What can hang from each mark:
Z77: Z434 Z817
Z627: Z200 Z723
Z200: Z627
Z723: Z627 Z817
Z212: Z817
Z434: Z77 Z200 Z349
Z817: Z77 Z212 Z463 Z723

Known rows, with every way that one mark hangs from another:
{Z77 Z817}: [-1.29 -0.95 -2.65 -0.72 -1.14 -0.06 -0.72  1.43 -1.31  0.60  0.99  0.21
  0.74 -1.08 -0.83 -2.53 -3.53  0.36 -1.60 -0.68  2.00 -1.21  0.02  3.01
  1.07  1.20]
{Z212 {Z817 Z463 Z723}}: [ 1.66  0.91  0.29  2.83  0.47 -1.09 -0.84 -0.28  0.73 -0.77 -0.07  0.89
 -2.15 -3.18  0.44 -3.24 -2.41 -0.61  1.18  2.89  1.72 -1.09  0.52 -0.81
 -2.42  0.34]
{Z434 Z77 Z349}: [-0.72  2.30 -0.25 -2.26  0.82 -1.78  0.94  1.46  3.98  0.78  1.35 -0.73
 -1.38  0.16  1.44  1.08  1.97 -0.45 -0.48  2.72  1.74  0.46  0.26  2.56
  2.77  2.79]
{Z77 {Z817 Z212}}: [-3.31 -1.23 -3.59 -0.47 -2.07  1.28  0.00  1.28 -2.22 -0.07  0.64  0.27
 -0.40 -1.12 -0.82 -2.46 -2.33  0.82 -3.03 -2.15  2.71 -0.18 -0.87  1.62
  0.96 -0.11]
{Z817 {Z77 {Z434 Z349}} Z212 Z463 Z723}: [-3.36 -1.68 -1.44  0.71 -1.66  0.91 -0.33 -2.17 -0.32 -1.49 -0.87  0.92
 -4.48 -3.33  2.15  3.72  5.51 -2.35 -3.86 -0.90 -3.74  0.74 -1.60 -2.45
 -0.85 -4.43]
{Z817 Z77 Z212 Z463 {Z723 Z627}}: [-3.56 -1.03 -1.47  0.69 -1.71  3.25 -1.00 -2.39 -0.56 -1.09 -1.06  0.06
 -2.48 -0.81  1.88  2.42  4.89 -2.39 -3.77 -3.29 -2.05  0.27 -1.16 -3.52
 -3.41 -4.97]
{Z77 {Z434 {Z200 Z627}} {Z817 Z212}}: [-0.89 -1.53  0.35 -1.00 -1.08 -0.49  1.34  1.09 -3.01 -0.26  0.37 -0.70
  0.68 -0.71  0.91 -0.38 -1.29  2.64  0.04 -2.12  1.46  2.98 -1.19 -0.87
  2.41  0.39]
{Z723 Z627 {Z817 Z77 Z212}}: [ 0.61 -0.16  1.23 -0.18 -0.78  5.42  1.40 -0.75 -2.32  0.12 -1.55 -0.51
  2.28  3.05  0.03 -0.16  1.13  0.14 -0.69 -7.25  0.93 -0.21 -0.40 -2.24
 -0.76 -1.92]
{Z212 {Z817 Z77 Z463 {Z723 Z627}}}: [ 2.25  0.21  1.40  2.28  0.70  0.15 -1.38 -1.97  0.02 -0.53 -0.70  0.28
 -1.04 -1.45 -0.46 -0.73  0.47 -1.36  1.80  0.53  0.63 -1.53  0.30 -2.16
 -3.37 -0.75]
{Z627 Z200 {Z723 {Z817 Z77}}}: [ 1.19  0.30  0.26  0.06  1.14  0.12 -0.29 -0.09  0.40  0.57 -0.95  0.43
  3.50  5.58 -4.71 -0.59 -0.44  1.34  1.17  3.04 -0.54 -2.42  1.00  1.23
 -1.37  0.39]
{Z212 {Z817 Z723}}: [ 1.78  1.36 -0.77  1.76  1.45 -0.08 -0.30  0.04  0.58 -0.34 -0.11 -0.07
 -0.85 -1.50 -0.86 -3.62 -3.05  0.13  3.82  1.01  1.65 -0.33  0.45  0.68
 -1.47  1.79]
{Z817 Z463}: [-0.27  0.04 -0.51  1.93 -2.08 -1.39 -1.19  1.54  1.89  0.29  0.93  1.12
 -3.73 -3.07  3.18 -1.76 -0.84 -1.70 -3.30  3.02  0.63 -1.52  0.86  0.93
 -0.39 -0.22]
{Z434 Z200 Z349}: [ 0.70  2.35 -1.40 -2.13  1.56 -2.97  2.63  0.34  4.69  0.03  1.84 -0.71
 -0.75  2.04  0.22  4.05  1.32 -0.78 -0.29  6.85  0.63  1.20  0.14  3.10
  1.75  2.89]
{Z77 {Z434 {Z200 {Z627 Z723}} Z349} Z817}: [ 1.02 -0.88  0.78 -0.90  1.22 -3.27  0.95  0.48 -1.04 -0.04  1.02 -0.03
  2.56  0.55 -0.63  2.76 -1.84  2.39  1.82  1.72 -0.17  1.79  0.15  1.24
  3.66  1.83]
{Z200 {Z627 {Z723 {Z817 Z77}}}}: [ 1.09  1.76  0.65  1.92  3.28 -0.11 -1.29  2.54 -0.15  0.91  0.79  0.62
  3.16  2.51 -2.27 -2.44 -3.23  0.79  6.19 -1.92 -1.34 -0.82  1.09  0.23
 -0.05  1.88]
{Z212 {Z817 Z77 Z463}}: [ 2.63  0.18  1.07  2.20 -0.16 -1.33 -1.29 -0.18  0.50 -0.08  0.20  0.90
 -2.80 -2.27 -1.23 -2.18  0.31 -1.65  0.65  2.90  2.47 -2.58  0.22 -0.54
 -1.98  0.70]
{Z434 Z77 Z200 Z349}: [-0.06  3.89  0.72 -4.69  2.00 -3.02  2.59  0.70  5.05  0.60  1.63 -2.08
 -0.17  2.81  0.69  3.38  3.68 -0.44 -2.11  6.21  2.39  2.16 -0.26  1.90
  2.07  3.55]
{Z723 Z817}: [ 1.19  1.06 -0.06  0.01  0.07  2.09  0.91  1.56 -0.53  0.60 -0.21  0.28
  1.16  0.25  0.07 -3.72 -3.16  0.06 -0.34 -1.94  1.04 -1.41  0.41  1.27
  0.45  1.14]
{Z212 {Z817 {Z77 Z434} Z463 {Z723 Z627}}}: [ 3.02 -0.65  2.62  2.55  0.14 -0.03 -1.16 -2.16 -0.68 -0.61 -1.07  0.23
 -1.23 -2.04  0.43 -0.27  0.81 -0.76  2.40 -0.20 -0.07 -0.72  0.47 -2.81
 -2.26 -1.01]
{Z817 {Z77 Z434} Z212 {Z723 Z627}}: [-2.08 -1.37 -1.04 -0.20 -0.88  4.53  0.16 -2.08 -1.92 -0.57 -1.75 -1.36
 -0.92  0.52  1.11  2.78  3.97 -0.34  0.97 -7.13 -3.24  2.74 -1.09 -2.35
 -0.46 -3.14]
{Z212 Z817}: [ 2.86  1.00  0.01  2.21  0.47 -0.85 -0.20  1.06  0.55  0.09  0.34  0.14
 -1.67 -1.08 -0.98 -3.90 -2.86  0.46  3.41  1.72  3.27 -0.96  0.75  1.01
 -0.27  2.68]
{Z434 {Z77 Z817} {Z200 {Z627 Z723}} Z349}: [-0.81  3.46  1.37 -4.20  4.09 -4.20  1.33  1.05  2.51  0.47  2.04 -1.27
  3.88  4.34 -2.24  2.89  1.11  1.34  0.46  4.73  2.38  2.06 -0.30  0.72
  1.74  3.38]
{Z817 Z77}: [ 0.19  0.03 -1.70 -0.59 -0.08  0.89 -1.20  0.69  1.42  1.17  0.63 -0.53
 -1.58  0.43 -1.54 -0.15  1.74 -2.31  0.71 -0.82 -1.08 -1.48 -0.04  2.38
 -0.11  1.21]
{Z627 Z200 Z723}: [ 0.21  0.46 -1.23  0.98  0.12 -1.68 -0.75  0.96  2.14  0.67  0.02  0.09
  1.38  4.09 -2.38 -0.76 -1.14  1.70  2.27  5.30 -0.02 -1.22  1.71  2.74
 -0.46  1.35]
{Z200 Z627}: [ 0.44  1.20  0.01  1.56  1.45 -0.99 -0.72  3.43  2.00  1.14  1.70  0.17
 -0.14 -0.41  1.20 -2.79 -3.44  0.22  6.79 -1.71 -0.17 -0.08  0.68  0.53
  0.24  2.92]

Rows:
[-0.25  0.31 -0.77 -0.01 -0.10  1.59  0.16 -0.97  2.15  0.23 -0.59 -1.11
  0.94  1.33  1.92  0.46 -1.16  0.20  2.94 -1.45 -1.42  0.70  0.79  0.09
 -1.87 -0.13]  {Z817 {Z723 {Z627 Z200}}}
[ 2.50  0.59  0.37  1.19  1.72  1.20 -0.75 -1.56  0.06 -0.17 -0.71 -0.65
  0.38  0.27 -1.88 -0.94 -0.29 -0.55  4.54 -1.26  0.64 -0.64  0.21 -0.86
 -2.50  0.70]  {Z212 {Z817 Z77 {Z723 Z627}}}
[-0.87  2.63  0.70 -5.18  0.55 -0.95  1.20  1.18  1.17  0.97  1.12 -2.50
  1.73  2.39 -0.46 -1.08  0.96  0.47 -3.91  2.93  4.21  1.99 -0.74  1.00
  0.64  2.77]  {Z434 {Z77 Z817} Z200}
[ 0.78  1.30 -1.05  1.13  2.08  1.30 -1.17  0.83 -1.14  0.64 -0.42  0.51
  2.99  3.75 -4.04 -1.80 -1.57  0.35  0.16 -0.09 -1.22 -1.26  1.36  2.28
  0.38  0.54]  {Z627 {Z723 {Z817 Z77}}}
[-0.39 -1.41  0.20  0.71 -0.92  0.18 -2.04 -1.54  0.14 -0.18 -0.63  0.41
 -2.85 -3.37  1.93  1.52  2.77 -2.77 -1.78 -0.42 -4.45 -0.63  0.00 -1.15
 -1.53 -2.51]  {Z817 {Z77 Z434} Z463 Z723}
[ 0.14 -0.91  1.22  0.58 -1.84  2.64  0.71  0.06 -2.64 -0.39 -1.12  1.11
 -1.48 -1.38  0.60 -1.34  1.44 -0.87 -3.98 -3.11  0.14 -1.28 -0.93 -2.17
  0.00 -2.71]  {Z723 {Z817 {Z77 Z434} Z212 Z463}}
[-0.49 -1.55  0.37 -1.17 -0.69 -2.85  0.90 -1.52 -0.91 -0.97  0.39  0.41
  0.25 -2.45  1.90  3.24 -0.17  0.50 -3.70  3.07 -1.11  1.41 -0.39  0.05
  1.82 -0.86]  {Z77 {Z434 Z200 Z349} {Z817 Z463 Z723}}
[-0.10  1.84  0.13  2.43  2.72  0.07 -0.71  3.00 -0.53  0.51  0.73  0.79
  2.48  2.22 -1.24 -3.15 -3.92  1.68  5.50 -2.36 -0.44  0.11  0.88 -0.21
  0.22  1.37]  {Z200 {Z627 {Z723 {Z817 Z212}}}}
[-3.21  1.05 -1.44 -3.11 -0.13 -1.07  1.16  0.94  1.12  0.21  1.14 -0.32
 -0.59 -0.07  0.04  0.91  1.81  0.47 -3.54  0.79  3.41  0.60 -0.97  1.75
  2.81  1.30]  {Z434 {Z77 {Z817 Z212}} Z349}
[ 3.13  0.86  1.76  0.69  2.41 -0.50 -0.31 -0.91 -0.18 -0.18 -0.39 -0.65
  0.14 -0.47 -2.03 -1.06 -0.27 -0.11  6.00 -0.30 -0.31  0.54 -0.24 -1.26
 -1.64  1.61]  {Z212 {Z817 {Z77 {Z434 {Z200 Z627}}} Z723}}
[-3.88 -2.02 -1.98 -0.04 -2.76  1.26 -0.20 -1.13 -1.96 -0.93 -0.25  0.59
  0.08 -1.35  1.14 -0.72 -1.01  0.52 -4.24 -1.55  1.37 -0.25 -0.98 -1.62
 -1.74 -3.17]  {Z77 {Z817 Z212 Z463 {Z723 {Z627 Z200}}}}
[-0.49  0.05 -1.27 -0.80  0.88  3.08 -1.18 -1.72  0.82  0.51 -0.63 -1.31
  0.92  1.53 -0.44  1.89  1.86 -2.00  2.17 -4.29 -3.43  0.12  0.14  0.09
 -2.12 -0.79]  {Z817 Z77 {Z723 Z627}}
[ 2.06  0.25  1.71  2.64 -0.07 -0.78 -0.41 -1.32  1.00 -0.76 -0.55  0.47
 -0.98 -1.57  1.16 -1.77 -1.56  0.12  2.20  2.51  1.99 -1.07  0.76 -2.13
 -3.13 -0.23]  {Z212 {Z817 Z463 {Z723 {Z627 Z200}}}}
[-1.43 -1.51 -1.32 -0.04 -2.15  2.43  0.10  0.41 -1.23  0.09 -0.50 -0.47
 -3.37 -0.74  0.26  0.84  3.96 -0.58 -0.53 -3.99 -1.06  1.15 -1.20 -0.12
  1.42 -1.14]  {Z817 {Z77 Z434} Z212}
[ 0.96  0.65  0.14  0.69  0.82 -0.41  0.11  0.58  0.73  0.45 -0.84  0.57
  3.37  5.09 -3.26 -1.74 -2.24  2.15  1.34  3.48  0.17 -1.78  1.37  1.46
 -0.80  0.68]  {Z627 Z200 {Z723 Z817}}
[ 2.69  0.46  2.94  0.85  0.73 -1.57  0.70  1.52 -0.14  0.31  0.10 -0.33
  0.63  0.36  2.00 -0.25 -1.30  1.48  2.15  1.01 -1.15  1.93  0.93 -0.62
  1.85  1.28]  {Z77 {Z434 {Z200 {Z627 {Z723 {Z817 Z463}}}}}}
[-1.91 -1.54 -1.00 -0.18 -1.87  0.03 -0.93 -1.00 -0.85 -0.27  0.05  0.51
  1.22 -1.47  0.98 -0.43 -2.26  0.11 -2.71 -0.18  0.65 -1.26  0.04 -0.38
 -1.73 -1.75]  {Z77 {Z817 Z463 {Z723 {Z627 Z200}}}}
[-3.08 -2.92 -1.30  0.56 -2.42 -0.83  0.51 -1.16 -2.61 -1.49 -0.30  1.42
 -1.72 -4.56  2.40  1.92 -0.24  1.02 -4.18 -0.92 -0.81  1.19 -1.08 -0.66
  2.18 -2.79]  {Z77 {Z434 Z349} {Z817 Z212 Z463 Z723}}
[ 0.98  1.83  0.53  2.34  3.16 -0.48 -1.02  2.94  0.03  0.87  0.90  0.76
  3.06  2.32 -1.51 -3.28 -4.55  1.41  6.48 -1.77 -0.79 -0.31  1.35  0.41
  0.29  2.13]  {Z200 {Z627 {Z723 Z817}}}
[ 0.58 -1.41  0.86 -1.64 -0.58  0.30  0.86 -1.17 -2.54 -0.10 -0.58 -1.46
  2.80  0.08  1.32  1.23 -1.64  1.93 -0.14 -2.34 -0.69  2.77 -0.09 -0.07
  1.29 -0.02]  {Z77 {Z434 Z200} {Z817 {Z723 Z627}}}
[ 3.70 -1.30  4.32 -0.84 -0.58  2.40  1.83 -1.73 -0.28  0.54 -1.78 -0.39
  3.22  3.48  0.38  2.77  1.42  1.05  2.39 -3.52 -0.29 -1.19  0.39 -1.98
 -0.35 -0.76]  {Z723 {Z627 Z200} {Z817 {Z77 {Z434 Z349}}}}
[-4.39 -0.69 -2.99  0.34 -1.68  2.21 -1.19 -1.57 -0.24 -1.11 -0.49  0.66
 -3.98 -2.54  0.70  0.83  4.29 -3.09 -4.85 -1.28 -2.29 -0.34 -1.66 -2.12
 -3.02 -4.40]  {Z817 Z77 Z212 Z463 Z723}
[-2.08  0.94 -0.20 -2.35 -0.23 -2.62  0.19  0.73  2.02  0.31  1.39  0.27
 -0.69 -1.06  1.08  1.03  1.33 -0.43 -4.24  3.12  2.80 -0.75 -0.19  1.51
  2.16  1.23]  {Z434 {Z77 {Z817 Z463}} Z349}
[-2.57  2.22  0.13 -4.87  0.30 -2.93  2.55  0.01  2.40 -0.38  1.53 -0.92
 -0.31  1.41  0.26  3.38  4.03 -0.05 -6.73  5.67  3.90  1.76 -1.46  0.07
  1.44  0.99]  {Z434 {Z77 {Z817 Z212 Z463}} Z200 Z349}
[ 2.33  0.10  3.38 -0.09 -0.06  0.62  0.39  0.36 -1.27  0.31 -0.43  0.75
  0.57 -0.52  0.36 -0.92  0.25 -0.97 -0.98 -1.20 -0.68 -1.41 -0.20 -2.03
 -0.53 -0.64]  {Z723 {Z817 {Z77 {Z434 {Z200 Z627}}} Z463}}
[ 0.70  1.43  0.98  2.32  2.91 -0.69 -1.65  2.39 -0.01  0.77  0.84  1.14
  2.36  1.97 -1.80 -2.37 -3.05  0.48  5.13 -1.20 -1.36 -1.31  1.03 -0.53
 -0.54  1.11]  {Z200 {Z627 {Z723 {Z817 Z77 Z463}}}}
[-0.93 -2.77  0.07  0.72 -2.30 -0.68 -1.03 -0.32 -2.86 -0.39 -0.37  0.80
 -0.43 -4.57  2.49 -1.07 -2.37  0.65 -2.50 -1.36 -1.09  0.33  0.08 -0.15
  1.25 -1.61]  {Z77 Z434 {Z817 Z463 Z723}}
[-0.52  0.23 -0.87 -0.74 -0.51  3.87  1.07  0.63 -1.96  0.10 -0.77  0.28
  0.16  0.95 -1.76 -2.21  0.68 -0.66 -2.11 -4.15  0.76 -0.99 -1.15 -0.43
 -0.26 -0.81]  {Z723 {Z817 Z77 Z212}}
[-1.60 -1.19 -1.79 -1.11 -1.03  1.02 -0.39 -0.64 -0.89  0.17 -0.04 -0.35
  2.58  0.21 -0.37 -0.81 -2.96  0.95 -0.03 -2.21  0.68 -0.39  0.00  1.01
 -0.95 -0.18]  {Z77 {Z817 {Z723 {Z627 Z200}}}}
[ 2.53  0.77  0.82  1.74  0.75  0.22  0.15 -0.98  0.87 -0.36 -0.55 -0.53
  0.36  0.05 -0.35 -2.20 -2.46  0.94  5.01  0.59  1.76 -0.16  0.64 -0.78
 -2.24  1.27]  {Z212 {Z817 {Z723 {Z627 Z200}}}}
[-2.82 -3.01 -1.08  0.81 -3.13  0.50 -0.39 -0.39 -3.99 -1.08 -0.73  0.88
 -1.63 -4.51  2.67 -1.01 -1.19  1.23 -4.06 -2.83 -0.37  1.29 -0.91 -1.38
  1.11 -2.98]  {Z77 Z434 {Z817 Z212 Z463 Z723}}
[-0.29  0.12 -0.52  0.07  0.50  0.85  0.26 -0.01 -0.21  0.10 -1.09  0.46
  2.57  5.43 -4.43 -0.67  0.55  1.58  0.25  1.99  0.08 -1.61  0.30  0.40
 -1.38 -0.66]  {Z627 Z200 {Z723 {Z817 Z77 Z212}}}
[-2.28 -1.96 -0.33 -0.92 -2.29 -0.20  0.94 -1.02 -3.17 -1.27 -0.53 -0.02
 -0.72 -2.70  2.26  0.53 -0.06  1.19 -5.30 -0.12  0.07  2.55 -1.35 -1.83
  0.73 -2.57]  {Z77 {Z434 Z200} {Z817 Z212 Z463 Z723}}
[ 0.36 -1.30  0.46 -1.96  0.20 -1.05  1.80 -1.83 -1.15 -0.56 -0.19 -0.88
  2.67  0.19  1.21  4.29 -0.72  1.75 -0.11 -0.27 -1.22  2.69 -0.09  0.47
  2.49  0.14]  {Z77 {Z434 Z200 Z349} {Z817 {Z723 Z627}}}
[ 0.92 -1.78  1.44  1.16 -2.20 -0.78 -1.77 -0.05  0.18  0.52 -0.02  0.69
 -3.81 -3.09  1.98  1.13  2.97 -2.40 -2.60  0.85 -1.90 -1.55  0.23 -0.32
  0.09 -1.26]  {Z817 {Z77 Z434} Z463}
[ 1.15 -1.06 -0.23 -0.32 -0.27 -0.34 -0.37 -0.01  1.20  0.82  0.25 -0.18
 -1.96 -0.54  0.00  2.67  2.75 -1.36  1.71 -0.79 -2.30 -0.40  0.08  2.11
  2.07  1.05]  {Z817 {Z77 {Z434 Z349}}}
[-0.09 -0.75 -1.21 -0.76  0.81  0.63 -0.63 -1.55  1.05  0.10 -0.43 -0.59
 -0.91 -0.92 -0.44  3.06  2.52 -1.79  2.52 -1.70 -4.78  0.53 -0.28  1.29
  0.60 -0.19]  {Z817 {Z77 {Z434 Z349}} Z723}
[ 1.46 -0.83  2.25  0.16 -0.37 -2.68 -0.49 -0.47  1.80  0.16  0.68  0.65
 -2.88 -1.53  1.59  4.00  4.14 -2.26 -1.04  3.24 -2.09 -0.68 -0.08 -0.91
  0.28 -0.59]  {Z817 {Z77 {Z434 {Z200 Z627} Z349}} Z463}
[-0.76  0.71 -1.27  1.79  0.74  1.38 -1.05  0.62 -1.92 -0.17 -0.68  1.19
  1.24  2.77 -2.73 -1.48 -0.22  0.05 -3.10  0.24 -0.57 -1.20  0.74  0.49
 -0.24 -1.58]  {Z627 {Z723 {Z817 Z77 Z212 Z463}}}
[ 2.10  0.20  0.94 -0.61  0.01 -2.36  1.98  0.63  2.22  0.15  0.66 -0.77
 -1.41 -0.32  2.48  3.04  0.86  0.62  1.00  3.23 -0.97  2.28  0.57  2.01
  3.81  2.29]  {Z77 {Z434 Z200 Z349}}
